What can hang from each mark
zapez: difu nalab
lura: lorik notug
lorik: gusup
gusup: lorik nogid
nalab: notug zapez
nogid: gusup
notug: lura nalab
difu: duva zapez
rugosuk: duva
duva: difu

Every row comes from one small tree of marks. The marks that hang from a mark follow it in brackets, in alphabetical order. Every link used is in the known rows. Which tree was each row made from?
Known rows
notug{lura nalab}: [ 0.46 -1.59  2.58 -1.94 -1.73  0.55 -2.08 -2.59  1.37  1.24  2.61  1.54
 -1.38 -1.51  0.52  0.45  0.84  0.14  0.01  0.79  1.43 -1.15  2.66]
difu{duva zapez{nalab{notug{lura}}}}: [ 0.85  0.74  4.30 -1.07 -0.35  3.11 -0.81 -3.43  2.48  3.96  0.12  2.79
  0.99 -0.18  1.04  1.17  2.16  2.33  1.63  0.95  3.95 -0.33  2.64]
nalab{notug zapez{difu{duva}}}: [ 0.49  1.89  4.33 -1.54  0.10  2.56  1.30 -2.80  0.89  3.21  0.22  0.74
  1.16 -1.00  1.84  2.78  1.11  1.98  0.80  0.99  2.67 -1.07  2.87]
rugosuk{duva{difu{zapez{nalab{notug}}}}}: [ 0.97  1.97  4.80 -2.82 -0.31  1.71  1.26 -2.66  1.81  2.48  0.47  0.47
  3.86 -0.57  2.02  0.93  2.82 -0.99  0.51  0.45  1.95 -1.22  2.05]
notug{nalab}: [ 0.41 -1.24  1.68 -1.60 -1.76  0.79 -1.03 -1.77  0.82  0.27  1.99 -0.12
  0.00 -1.06 -0.11  0.48  0.46 -0.10  0.07  0.49  1.68 -0.51  2.01]
zapez{difu{duva} nalab}: [ 1.61  2.33  2.42 -0.70  1.13  1.92  0.90 -1.81  0.66  2.63 -0.63  0.09
  2.00 -0.85  0.55  0.65  2.08  0.64  1.52  0.57  2.22 -1.50  3.16]
nalab{notug{lura{lorik}} zapez{difu{duva}}}: [ 1.01  1.30  4.95 -1.99  0.00  2.15  0.56 -3.96  2.16  3.37  1.50  3.43
 -0.34 -0.07  2.38  1.94  1.21  2.46  1.55  2.09  2.15 -2.21  3.92]
nalab{notug{lura} zapez}: [-0.78 -0.08  4.61 -1.81 -1.69  1.94 -1.65 -3.33  1.98  1.72  1.27  2.10
 -1.98 -2.01  0.83  1.63  0.67  1.67 -0.61  0.96  1.85 -1.05  2.18]
lura{lorik{gusup{nogid}} notug}: [-1.11 -1.10 -0.10  0.18 -0.94 -0.12 -0.09 -3.28  3.79 -1.79  1.22  1.80
 -0.83  1.88 -2.30  0.07 -0.40 -1.96  0.90  1.62  2.18 -0.54  1.25]
nalab{zapez{difu}}: [ 0.88  1.10  3.34 -0.91 -0.66  0.86  1.10 -2.57  0.45  1.20  0.29 -0.06
  0.82 -1.06  1.46  1.26  0.55  1.03  0.11  1.00  0.24 -1.62  2.55]
nalab{zapez}: [ 0.10  0.05  2.33 -1.29 -1.53  1.14 -0.17 -2.31  0.72 -0.15  0.95 -0.12
  0.27 -1.19  0.58  1.08  0.19  0.91 -0.60  0.78  0.86 -0.49  1.30]
zapez{nalab{notug{lura{lorik}}}}: [-0.48 -0.11  3.63 -1.35 -1.01  2.20 -2.54 -2.97  2.96  1.11  1.18  3.05
 -2.32 -1.30 -0.90 -0.59  1.37  1.19  0.68  1.34  2.34 -1.92  2.95]
lura{notug{nalab{zapez}}}: [-0.05 -2.30  4.65 -1.89 -2.50  1.80 -0.91 -3.28  2.55  1.12  1.94  0.27
 -0.20 -1.17 -0.48  1.41  0.24  1.62  0.04  1.10  1.38 -0.90  2.94]
nogid{gusup{lorik}}: [-0.74  0.06  0.06  0.17 -0.33  0.57 -1.39 -0.55  0.64 -1.23  2.28  0.89
  1.11  1.23 -0.82  0.86  1.57 -2.00 -0.04  0.52  2.38 -1.06  3.00]
duva{difu{zapez{nalab{notug{lura{lorik{gusup}}}}}}}: [ 0.49  0.39  4.61 -0.43 -0.47  1.14  0.07 -5.40  4.50  2.53  1.30  3.38
  0.69  1.33  1.84 -0.07  1.77  0.17  1.79  1.82  1.62 -2.00  2.89]
notug{nalab{zapez{difu}}}: [ 1.16 -0.21  4.34 -1.30 -1.45  1.46  0.31 -2.91  0.76  1.86  2.11  0.11
  0.66 -1.29  1.69  1.77  0.65  1.87  0.35  1.37  0.81 -1.69  3.72]
zapez{difu nalab{notug{lura{lorik{gusup}}}}}: [-0.23  1.20  3.77 -0.18 -0.07  1.42 -0.66 -4.44  3.36  1.97  0.85  3.11
 -2.35 -0.61 -0.20 -0.38  1.43  0.89  1.62  1.73  1.61 -3.12  4.40]
difu{duva zapez{nalab{notug}}}: [ 0.74  1.02  3.55 -0.76 -0.46  3.35 -0.05 -2.85  2.10  3.30 -0.28  1.64
  2.05  0.11  0.58  1.29  1.94  2.23  1.71  0.72  4.18  0.15  2.03]
nogid{gusup}: [ 0.52 -0.06 -0.60 -0.11 -0.38  0.02 -1.25 -0.91  0.92 -1.57  1.42 -0.35
  0.13  0.76 -0.47  0.98  1.25 -1.43 -0.12  0.10  2.14 -0.38  1.32]
lorik{gusup{nogid}}: [-1.16  0.57 -1.59  0.87 -0.33 -0.26 -0.35 -2.02  1.41 -1.63  0.88  0.12
 -0.13  0.46 -1.21  0.90 -0.24 -2.61 -0.28  0.43  2.54  0.53  0.13]
notug{lura nalab{zapez}}: [ 0.68 -1.51  4.38 -2.06 -2.25  1.46 -1.94 -3.44  1.57  1.62  3.35  1.70
 -1.23 -1.68  1.49  1.51  0.51  1.96 -0.39  1.42  1.07 -1.28  3.32]

Which tree is each row?
[-0.25  0.70  4.43 -0.95 -0.93  0.99  0.23 -5.24  3.18  1.70  1.82  3.31
 -2.32 -0.17  1.42  1.10  0.34  1.68  0.96  2.21  0.96 -2.73  3.87] -> nalab{notug{lura{lorik{gusup}}} zapez{difu}}
[ 1.95  0.04  4.83 -2.03 -0.69  1.75 -0.11 -3.68  1.04  3.72  2.81  1.84
  0.47 -1.05  2.79  2.44  1.27  2.42  0.88  1.54  1.57 -1.74  4.45] -> notug{lura nalab{zapez{difu{duva}}}}
[-0.93 -1.43  0.42 -0.80 -1.50 -0.42  0.46 -4.07  4.01 -1.66  0.98  1.44
 -1.45  1.24 -2.13 -0.88 -0.38 -1.19  1.24  1.35  0.98 -1.28  1.74] -> lura{lorik{gusup} notug}
[ 0.77  2.11  4.42 -1.16  1.00  2.72 -0.47 -2.79  1.73  4.30 -0.17  2.18
 -0.05 -1.51  0.74  1.20  2.40  1.33  1.54  0.77  3.20 -1.99  4.05] -> zapez{difu{duva} nalab{notug{lura}}}
[-0.03  1.69  4.18 -0.41  0.06  2.26 -0.42 -2.25  1.53  2.54 -0.66  0.72
 -0.27 -1.95 -0.39  0.36  1.73  0.74  0.79  0.63  2.16 -2.07  3.50] -> zapez{difu nalab{notug}}
[-0.58  0.10 -1.69  0.41 -0.52 -0.37  0.00 -2.44  2.14 -2.34  1.73  1.59
 -0.42  1.70 -1.20  0.00 -0.36 -2.08  0.53  1.58  2.00 -0.28  0.62] -> lura{lorik{gusup{nogid}}}
[ 1.57  0.91  2.45 -0.62 -0.25  2.49  0.38 -2.58  1.52  2.47 -0.22  1.05
  2.81  0.48  0.82  0.74  1.81  1.83  1.70  0.73  3.08  0.16  1.85] -> difu{duva zapez{nalab}}
[ 0.80 -1.05  3.52 -1.29 -1.18  1.39  1.65 -5.44  3.87  1.44  2.75  1.94
  0.35  1.47  0.41  1.52  0.15  2.00  2.32  2.47  1.61 -1.93  4.45] -> lura{lorik{gusup} notug{nalab{zapez{difu{duva}}}}}
[ 1.67 -1.17  4.75 -2.20 -1.14  1.94  1.10 -4.06  2.95  2.29  2.30  1.90
  1.13  0.91  0.86  1.46  0.72  2.39  2.20  2.39  1.66 -1.94  4.47] -> lura{lorik notug{nalab{zapez{difu{duva}}}}}
[-0.47 -0.29 -0.55 -0.05 -0.51 -0.58 -1.13 -3.14  2.52 -1.31  2.09  2.86
 -1.74  1.11 -0.56 -0.10 -0.11 -1.75  0.47  1.64  1.68 -0.93  1.44] -> notug{lura{lorik{gusup{nogid}}}}
[ 1.62 -0.20  3.52 -1.39 -0.86  1.01  0.63 -5.50  2.73  2.11  4.02  3.15
 -0.51  0.71  2.50  1.57  0.56  2.32  1.94  2.77  1.16 -2.41  4.76] -> notug{lura{lorik{gusup}} nalab{zapez{difu{duva}}}}
[ 1.13  1.89  4.23 -1.38  0.91  2.58 -0.33 -3.27  2.41  3.67  0.53  3.15
 -0.24 -0.54  0.79  0.54  2.24  1.71  2.20  1.57  2.92 -2.51  4.35] -> zapez{difu{duva} nalab{notug{lura{lorik}}}}
[ 2.42 -0.29  4.52 -2.22 -0.82  1.57  0.17 -4.10  1.86  2.86  3.56  3.12
  0.24  0.28  2.91  1.59  0.99  2.85  1.70  2.60  1.20 -2.40  4.90] -> notug{lura{lorik} nalab{zapez{difu{duva}}}}
[ 0.40 -0.37  4.73 -0.77 -1.51  2.27 -1.50 -3.93  3.48  2.21  0.80  3.77
 -0.76  0.12  0.33 -0.49  1.49  2.29  1.50  1.84  2.23 -1.47  3.03] -> difu{zapez{nalab{notug{lura{lorik}}}}}
[ 1.49  1.84  2.82 -1.28  0.21  1.49  1.77 -2.46  0.20  2.19  0.35 -0.04
  2.12 -0.53  2.11  2.12  1.01  1.41  0.79  1.01  1.41 -1.09  2.58] -> nalab{zapez{difu{duva}}}
[-0.10  0.12  4.24 -0.29 -1.42  2.61 -0.93 -2.96  2.34  2.15 -0.37  1.52
  0.49 -0.58 -0.14  0.22  1.46  1.82  0.83  0.80  2.69 -0.47  2.05] -> difu{zapez{nalab{notug}}}
[ 1.42  0.69  4.04 -0.64 -0.30  1.30  0.64 -3.01  2.18  2.48 -0.09  0.55
  3.25  0.31  1.94  0.18  2.08 -0.25  0.98  0.73  1.21 -1.05  1.96] -> duva{difu{zapez{nalab}}}
[ 0.06 -0.10  4.90 -0.58 -1.46  2.40 -1.67 -3.59  2.80  2.84  0.19  2.69
 -0.61 -0.81  0.23  0.15  1.66  1.93  0.80  1.04  2.49 -0.94  2.62] -> difu{zapez{nalab{notug{lura}}}}
[ 0.67  2.47  3.61 -0.80  1.05  2.85  0.36 -2.13  1.23  3.49 -0.65  0.82
  1.12 -1.27  0.28  1.19  2.27  1.21  1.52  0.53  3.42 -1.44  3.45] -> zapez{difu{duva} nalab{notug}}
[ 1.69  1.84  3.65 -2.63 -0.12  0.89  1.71 -2.44  1.31  1.73  0.51 -0.09
  4.58 -0.23  2.18  0.43  2.66 -1.39  0.45  0.51  1.01 -1.24  1.95] -> rugosuk{duva{difu{zapez{nalab}}}}
[-1.21 -0.05  2.89 -0.46 -1.32  1.60 -1.50 -4.26  3.29  0.23  2.57  3.54
 -2.40  0.17  0.30  1.82 -0.12  0.89  0.06  2.18  2.63 -0.94  2.19] -> nalab{notug{lura{lorik{gusup{nogid}}}} zapez}
